What can hang from each mark:
Y: Z
Q: B T
D: B
B: D L
C: A X
H: B
J: L
V: B
U: X
N: A
X: V
Z: M
M: A Z
A: L N U
L: A J

Known rows, with every way that one mark hangs from another:
[J [L [A N [U [X V]]]]]: +2.13 +0.87 +0.69 -1.81 -0.06 -1.82 +1.81 +0.10 -0.47 -2.70 -1.46 -1.47 +2.14 -0.28 +1.92 +2.90 -2.47 +0.44 +1.37 +1.18 +0.31 +0.06 -0.01 -1.48 +2.13 -0.25 -0.45 -1.41
[D [B L]]: -0.25 -0.86 -1.55 +1.77 +0.25 +1.14 -1.14 +1.19 -0.02 +1.97 -0.21 -2.61 -0.34 -1.19 +0.14 -0.89 +0.12 -5.96 -2.01 -2.64 -0.84 -1.42 +1.13 -0.86 -0.14 +0.39 -2.79 +0.90
[Q T]: +1.64 +2.55 -0.74 -1.51 +1.50 +1.03 -1.46 -1.37 -1.16 -0.03 +2.27 -0.95 -0.38 -1.44 -0.54 -2.24 +0.09 -4.14 -3.05 -1.40 -1.21 -1.77 +2.15 -0.82 +0.03 +2.60 -1.99 +1.74
[U [X [V [B D L]]]]: -2.52 -1.72 -0.81 -3.16 -1.33 +0.99 +0.59 +1.96 -0.78 -2.76 -2.02 -3.72 +2.59 +1.72 +0.30 +1.62 -2.86 -4.79 +0.69 +0.10 -0.67 +1.02 -0.39 +0.45 +1.97 -0.17 -4.58 +2.80
[Y [Z M]]: +0.30 -0.48 -0.92 -0.58 +0.51 +2.81 -2.43 -1.29 -1.21 +1.40 +3.69 -2.55 -0.06 -0.58 -0.61 -2.21 +1.64 -6.12 -0.80 -1.94 -1.12 -1.86 +0.23 +0.44 +1.77 +2.75 -3.39 +1.59
[N [A [L J] [U [X [V B]]]]]: -0.90 +2.01 +1.60 -0.21 -1.39 -0.94 -1.15 -2.25 +0.86 -3.65 -0.46 -1.78 +1.01 -0.37 +0.09 +2.92 -1.32 -1.84 +2.30 -0.97 +1.20 -2.88 +0.74 +0.63 -2.14 +1.51 -0.71 -0.98
[L [A N [U X]] J]: +2.45 +1.91 +1.82 -1.26 +0.62 -1.60 +0.99 -0.47 +1.49 -0.32 +0.41 +1.43 -1.16 +0.34 -0.62 -1.39 -0.48 +3.02 +0.33 +1.70 +0.57 +1.23 -0.85 +0.61 +0.55 -0.32 +3.44 -1.10
[Q B]: +1.39 +0.49 -1.09 -0.27 +1.30 +1.18 -0.85 -0.64 -0.51 +0.77 +0.23 -2.09 +0.46 -1.87 -0.13 -2.12 -1.03 -4.16 -3.29 -1.41 -0.69 -2.20 +1.58 -0.33 -0.64 +1.95 -2.37 +0.34
[D [B [L [A U] J]]]: -1.26 -0.49 -0.61 +3.21 +0.92 +0.50 -1.34 +1.03 +0.11 +2.47 +0.97 +0.96 -1.37 -1.07 -0.75 -1.62 +1.99 +0.55 -2.04 -2.30 -0.56 +0.88 -0.14 -0.01 -1.32 -2.73 +0.77 -1.80
[J [L [A N [U [X [V B]]]]]]: +1.16 +2.00 +0.95 -0.04 -1.12 -0.91 +0.97 -0.71 +0.06 -3.00 -1.54 -1.96 +3.58 -1.31 +2.24 +3.31 -2.75 +1.32 +0.76 +0.54 +0.78 +0.02 +1.47 -1.06 +0.81 -0.29 -1.12 -1.98
[Y [Z [M A]]]: -1.75 -0.65 -0.26 +0.46 +0.77 +3.48 -1.38 -1.44 -1.80 +1.80 +4.56 -1.04 +0.82 -0.59 -0.84 -2.72 +2.84 -4.24 -1.79 -2.24 -1.54 -2.49 +1.28 +0.26 -0.11 +2.89 -2.74 +1.40
[D [B [L [A [U [X V]]] J]]]: -2.29 -0.50 -0.58 +0.04 -0.96 -1.43 +0.05 +1.79 -0.44 -0.94 -0.20 -1.06 +0.24 +1.19 -1.02 +0.38 -0.39 -1.15 -0.09 -2.26 -0.14 +1.20 -1.98 +0.86 -0.15 -2.62 -0.84 -1.36
[C X]: +0.05 +1.38 -1.20 +0.04 +0.16 +1.02 +0.21 -0.58 +2.06 -1.30 +0.54 -3.70 -0.92 -1.36 +1.68 -2.86 -0.43 -4.85 -0.10 +1.99 -0.91 -2.35 +1.30 +0.92 +2.04 +2.84 -1.64 +1.17
[M [A L] Z]: +0.94 -0.07 -0.56 +2.33 +0.54 +2.19 +1.12 -1.74 -1.72 +1.38 +0.83 -0.48 +1.82 -1.11 +1.03 -0.68 +2.07 -3.87 -1.50 -2.25 -0.82 -4.82 +1.33 -0.60 -4.46 +2.86 -0.38 +2.78
[Y [Z [M [A L]]]]: -0.94 -1.82 -0.17 +1.27 +0.84 +2.68 -1.48 -1.53 -2.68 +2.18 +3.50 -0.52 +0.59 -0.50 -0.56 -0.48 +2.94 -3.40 -0.06 -2.86 -1.11 -2.72 +0.85 +0.18 -0.90 +3.48 -2.33 +2.11
[Q [B [L [A U]]] T]: -0.24 +0.71 -1.69 -0.06 +1.35 +0.34 -1.38 +0.37 -1.41 +2.24 +2.07 +1.98 -0.46 -0.33 -1.87 -0.91 +1.36 +2.49 -4.29 -2.56 -0.73 +2.37 +1.14 -0.98 -0.71 -0.91 -0.46 -0.49
[J [L [A N [U X]]]]: +2.76 +0.96 +1.85 -0.69 +1.14 -1.55 +1.71 +0.38 +0.73 -0.62 -0.12 -0.30 +0.97 -0.80 +1.92 +0.98 -1.35 +1.15 +0.53 +0.67 -0.09 +0.63 +0.64 -1.28 +2.01 -0.27 +1.11 -0.58
[D [B [L [A N] J]]]: +0.28 -0.38 -1.15 +3.32 +0.10 +0.41 -1.65 +1.02 +0.77 +2.41 -0.98 +0.63 -0.89 +0.15 -1.35 +0.13 +1.34 +0.61 -1.54 -3.43 -0.35 +0.97 +0.53 -1.07 -0.61 -1.83 +1.68 -1.16
[C [A L]]: -0.53 -0.96 -0.65 +0.93 +0.86 +1.29 -0.50 -0.30 +0.19 -0.66 +0.34 -2.43 -0.45 -1.80 +1.09 +0.18 -0.55 -3.26 +0.20 -0.17 +0.09 -3.25 +3.37 -0.02 +1.26 +2.78 -2.19 +0.95
[H [B D [L [A N [U X]]]]]: -1.86 -2.05 -0.53 -2.25 +0.22 -1.70 +3.11 +2.14 -0.44 +0.88 -2.44 +2.85 -0.53 +1.80 +0.17 +0.25 -1.32 +3.35 +0.83 +2.70 +1.63 +3.96 -1.08 -0.36 +2.81 -1.53 +0.55 +2.09
[B D [L [A [U X]] J]]: -1.86 -2.48 +1.09 -2.48 +1.65 -0.46 +1.31 +2.91 +0.01 +0.24 +0.64 +1.65 -1.07 +2.44 -0.94 -1.46 +0.40 +1.69 +0.55 +0.55 -1.10 +3.85 -2.39 +1.13 +1.89 -3.43 +1.12 +1.37
[H [B D [L [A U] J]]]: -3.50 -2.80 -2.19 +0.50 +1.48 +0.45 +0.22 +1.38 -1.41 +1.47 -0.32 +3.92 -1.39 +0.22 -0.29 -1.53 +1.46 +2.57 -0.98 +0.98 +0.11 +2.50 -0.94 +0.02 +0.22 -3.52 +0.75 +0.97
[D [B [L [A [U X]] J]]]: -1.63 -0.27 +0.68 +1.37 +0.19 -1.35 -0.03 +2.04 +0.73 +1.18 +1.41 +0.16 -1.20 +0.62 -1.09 -1.40 +0.68 -0.17 -0.92 -2.70 -0.39 +1.68 -1.38 +1.04 -0.24 -2.73 +0.63 -0.57
[Z [M [A L N [U [X V]]]]]: +0.37 -0.05 +1.48 -2.26 -2.54 -2.08 +1.03 -1.58 -1.36 -1.35 -0.31 +0.79 +0.37 +1.30 +1.12 +2.64 -1.63 +1.75 +3.24 +2.05 +0.90 -1.58 -1.14 +0.11 +0.31 +3.15 -1.19 +0.36
[Y [Z [M [A L N U]]]]: +1.65 -0.50 +0.33 +1.40 -0.43 +1.19 -0.29 -1.91 -1.62 +3.31 +1.40 +2.19 -0.73 -0.35 -0.77 +0.39 +2.63 +2.31 +1.25 +0.55 +0.77 -0.91 +0.01 -0.06 -1.25 +3.95 +0.72 +0.33
[Z [M [A [L J] N [U X]]]]: +1.38 +0.37 +2.56 +0.02 -1.65 -2.40 -0.11 -1.53 +0.07 +0.78 +1.35 +3.15 -1.97 +1.37 -0.19 +0.30 +0.66 +3.91 +2.49 +0.72 +0.34 -0.84 -1.62 +1.17 -1.36 +1.74 +2.34 +0.98

Rows:
+5.46 +0.86 +0.08 +1.05 -0.03 -1.08 -0.45 -1.93 +0.38 +1.27 -2.10 +2.00 -2.72 -1.11 -0.11 +0.40 +0.31 +2.12 +1.50 +2.35 +0.98 -1.20 -0.60 -0.22 -2.03 +1.72 +3.51 -0.30
[A [L J] N U]
-1.84 -1.12 -1.14 +3.16 +1.14 +1.21 -2.03 +1.29 -0.12 +1.82 +1.08 -0.72 -0.58 -0.49 -0.93 -1.09 +1.79 -2.40 -2.36 -4.57 -1.39 +0.00 +0.64 -0.43 -0.78 -2.48 -0.37 -0.71
[D [B [L A J]]]
-0.99 +1.69 +1.41 -3.88 +0.19 -0.68 +0.61 -1.02 +0.91 -3.73 +0.53 -2.83 +1.31 -0.03 +0.66 +0.60 -2.17 -4.72 +0.93 +1.17 +0.71 -2.96 +0.93 -0.35 +1.38 +2.31 -2.62 -0.87
[N [A [U [X V]]]]
-0.36 +0.96 +0.62 -2.65 +0.29 -1.01 +0.71 -0.52 -0.40 -2.91 +1.04 -0.98 +0.53 +0.27 -0.19 -0.87 -0.98 -0.64 +0.27 +0.96 -0.22 -0.23 -1.22 +0.89 +0.51 -0.81 +0.00 -1.29
[L [A [U [X V]]] J]
+0.60 -1.97 -0.35 -0.60 +1.39 +0.58 +0.33 +1.81 +0.22 +2.11 -1.74 +3.74 -1.64 +1.46 -1.04 -0.27 +1.18 +5.41 +0.09 +1.97 -0.23 +3.81 -1.44 -0.49 +1.00 -2.71 +3.21 -0.47
[B D [L [A N U] J]]
-0.90 -0.63 +1.62 -1.58 -0.15 +0.04 +1.88 +2.10 +1.14 +0.63 -1.49 +0.94 +1.05 +1.24 +0.25 +0.84 -1.48 +4.09 +0.59 +2.01 +0.80 +4.41 -0.12 +0.17 +2.11 -1.57 +0.28 +0.43
[V [B D [L [A N [U X]]]]]
-2.57 +0.42 +1.46 -3.31 -1.47 -0.62 +0.61 -1.03 -1.23 -2.11 +2.79 -0.85 +1.18 +0.40 +1.30 -0.89 -1.16 -1.87 +0.45 +1.57 -0.45 -2.14 -0.72 +0.86 +1.06 +2.02 -3.72 +0.17
[Z [M [A [U [X V]]]]]
-0.13 -2.56 -0.54 -1.58 +1.60 +1.72 +0.55 +2.13 -0.36 +1.57 -1.89 +0.73 +0.35 +1.29 +0.13 +0.68 +0.01 +1.14 -0.31 +0.73 -0.66 +2.80 +0.62 -1.72 +2.96 -1.21 -0.07 +0.99
[B D [L [A N]]]
+2.84 +1.62 -0.19 +0.58 -2.62 -1.52 +2.62 -1.59 -0.86 -1.12 -2.29 +1.69 +1.06 +1.87 -0.88 +1.58 +0.35 +1.75 +1.89 +0.29 +1.16 -2.57 -2.58 +0.86 -5.36 +2.02 +3.36 +1.33
[M [A [L J] N [U [X V]]] Z]
+0.06 +0.82 +1.17 -2.00 -0.28 -1.74 -0.33 -1.45 +0.17 -3.48 -0.54 -1.05 -0.38 +0.73 -0.34 +2.36 -1.03 -2.76 +3.00 -0.28 +0.66 -2.80 -0.60 +0.37 -0.89 +1.50 +0.00 -0.31
[N [A [L J] [U [X V]]]]
-3.02 -2.02 -0.51 +1.07 +1.44 +2.77 -1.83 +1.21 -0.33 +0.66 +0.46 +0.33 +0.68 +0.19 -0.35 -0.65 +1.25 +0.44 -1.66 -1.88 -1.41 +2.29 +0.93 +0.06 +0.30 -3.24 -0.48 +0.75
[V [B D [L A J]]]
-0.05 -0.72 -1.75 +2.77 +0.03 +0.82 -2.26 +0.95 +0.26 +1.90 -0.03 -1.33 -1.43 -0.38 -1.03 -1.38 +1.19 -4.65 -1.84 -3.64 -1.20 -1.19 -0.03 -0.06 -1.46 -0.99 -0.62 +0.78
[D [B [L J]]]
-1.51 +0.15 +1.35 -0.23 +0.45 +1.34 -0.97 -1.87 -0.75 +1.24 +4.00 +1.10 -0.36 -1.97 +1.52 -2.88 +1.23 -0.43 -1.59 +1.43 -0.96 -2.56 +1.07 -0.04 -0.06 +1.84 -2.08 -0.29
[Z [M [A U]]]
-0.98 -0.95 -1.19 +0.06 -0.87 +1.13 -0.50 +0.65 -0.33 -0.32 -3.04 +2.01 +1.02 +0.97 -0.59 +2.11 -0.29 +5.47 +0.35 +1.94 +0.58 +3.34 -0.56 -0.14 -0.09 -2.75 +1.01 -1.94
[X [V [B D [L [A N U] J]]]]
+1.95 +1.34 -0.85 -0.61 -3.46 -1.74 -0.52 -0.65 +1.60 -1.62 -2.65 -0.91 +0.16 +1.34 -0.88 +2.12 -1.46 +0.90 +1.72 +2.29 +1.18 +0.63 -1.52 +0.43 -1.07 -0.26 +1.33 -0.28
[A N [U [X [V [B [L J]]]]]]
+0.45 +0.42 +0.79 +1.46 -0.71 -1.92 +0.56 +1.86 +1.69 +1.64 -0.78 +1.34 -1.40 +1.32 -1.50 -0.09 +0.17 +2.69 +0.05 -1.50 +0.70 +2.59 -1.59 +0.35 -0.23 -2.09 +2.68 -1.14
[D [B [L [A N [U X]] J]]]
+1.04 +1.12 +1.02 +0.86 -1.19 -1.15 -0.35 -0.27 +2.57 +0.53 +0.09 +1.01 -0.26 +0.90 -0.80 +0.54 +0.30 +4.06 +0.37 +0.90 +0.83 +2.48 -0.18 +0.20 -0.46 -1.88 +3.14 -0.77
[V [B [L [A N [U X]] J]]]
+3.15 +0.74 +0.57 +1.02 +1.82 +0.20 +0.34 -0.62 +0.20 +0.75 -0.50 +0.60 +0.78 -2.54 +2.29 +0.85 -0.16 +1.92 -0.65 +0.99 -0.14 -0.28 +1.71 -2.40 +1.05 -0.40 +1.07 -1.95
[J [L [A N U]]]
-0.21 +0.41 -0.46 +0.23 -1.95 -2.28 +0.53 +1.68 +0.36 -0.44 -2.21 +0.09 -0.07 +1.93 -1.47 +1.66 -0.94 +1.87 +0.83 -1.08 +0.95 +2.06 -2.06 +0.20 -0.11 -1.95 +1.32 -1.98
[D [B [L [A N [U [X V]]] J]]]
+0.49 +1.20 -1.05 +2.29 -1.67 -0.64 +1.40 -0.09 +3.33 -0.86 -1.89 -0.81 -2.53 -0.84 +1.42 +0.29 -0.94 +3.40 +3.09 +4.68 +2.10 -1.06 +1.91 +1.46 +2.08 +3.80 +1.29 -0.62
[C [A L N U] X]
-0.40 -0.63 +0.05 +1.34 +0.33 +1.36 -0.52 +0.82 +0.77 +1.82 -1.55 +3.04 -0.20 +0.25 -0.53 +0.13 +0.87 +6.23 -0.59 +1.45 +0.33 +3.81 +0.03 -0.03 -0.22 -2.84 +2.39 -1.10
[V [B D [L [A N U] J]]]
+5.01 +1.21 +1.33 -0.81 -0.67 -2.94 +0.82 -0.99 +1.15 +0.11 -1.89 +1.11 -2.50 +0.52 -0.49 +0.52 -1.05 +1.50 +2.74 +2.04 +1.15 -0.44 -1.77 +0.78 -1.06 +1.74 +3.41 +1.04
[A [L J] N [U X]]
-2.14 +0.99 +0.22 -0.64 -2.00 -0.43 -1.81 -0.86 +1.94 -2.91 +0.14 -2.00 +0.90 +1.15 -0.81 +2.24 -0.41 -2.47 +1.18 -0.53 +0.58 -1.27 +0.34 +0.16 -1.06 -0.58 -0.66 -0.81
[N [A [U [X [V [B [L J]]]]]]]
-1.07 +1.53 +1.37 -2.16 -0.74 -0.26 +1.45 +0.42 +0.04 -2.72 -2.13 +0.90 +1.80 +1.01 -0.45 +0.70 -2.51 +4.71 +0.85 +1.89 +1.17 +2.79 -0.99 +1.49 +0.60 -1.25 +0.64 -1.53
[L [A N [U [X [V [B D]]]]] J]
+1.83 +1.82 +0.61 -2.60 -0.72 -1.72 +1.06 -0.75 +0.51 -2.52 -1.06 +0.16 +0.15 +1.04 -0.55 +0.30 -1.55 +2.28 +1.14 +2.11 +0.89 +0.62 -1.44 +0.32 +0.66 -0.14 +1.94 -1.98
[L [A N [U [X V]]] J]
-5.40 -1.34 -2.54 +1.08 -1.25 +2.28 -0.99 +1.61 +0.48 -2.77 -1.08 -1.97 +1.28 +1.68 +0.19 +0.53 +0.12 +0.43 +0.80 +0.00 -1.18 +2.37 -0.10 +1.60 +1.75 -2.47 -1.47 +0.08
[C [X [V [B D [L A J]]]]]
+3.42 +0.21 -0.10 +0.83 +0.88 -0.41 -0.88 -1.68 -0.37 +0.83 -0.08 +0.75 -2.32 -1.89 +0.31 -0.92 +0.81 -0.74 +0.69 +1.32 -0.04 -2.16 -0.51 +0.50 -2.11 +1.13 +1.51 +0.34
[A [L J] U]
+0.77 +0.21 +1.90 -0.77 +2.23 -0.78 +1.40 +0.43 -0.19 -1.06 +2.01 -1.50 +1.25 -1.48 +2.24 -0.26 -0.81 -1.68 -0.42 -0.54 -1.09 -0.25 +0.61 -0.53 +1.82 -0.98 -0.95 -0.06
[J [L [A [U X]]]]
-2.15 -1.29 -0.95 +1.90 +1.34 +1.61 -0.99 +1.49 -0.39 +1.99 +0.91 -1.96 +0.53 -1.16 +0.31 -0.72 +0.91 -3.70 -2.52 -3.60 -0.95 -0.18 +1.77 -1.26 +0.80 -1.16 -2.37 -0.39
[D [B [L A]]]
-1.90 -1.62 -2.39 +0.61 +1.02 +0.02 +0.01 -0.50 -0.82 +1.67 +0.69 +1.39 -0.50 -1.78 +1.20 -0.90 +1.06 -0.19 -1.43 +1.56 +0.79 +0.02 +1.12 -1.50 +0.64 -1.26 -0.65 +0.17
[H [B [L [A U]]]]
+1.63 +0.59 -0.07 +2.42 +0.50 +1.42 +1.84 -1.94 -1.50 +2.01 +0.82 +1.10 +0.89 -1.79 +1.14 -1.13 +2.16 -1.07 -1.13 +0.05 -0.01 -4.12 +0.47 -0.16 -5.14 +2.58 +0.79 +1.63
[M [A L U] Z]
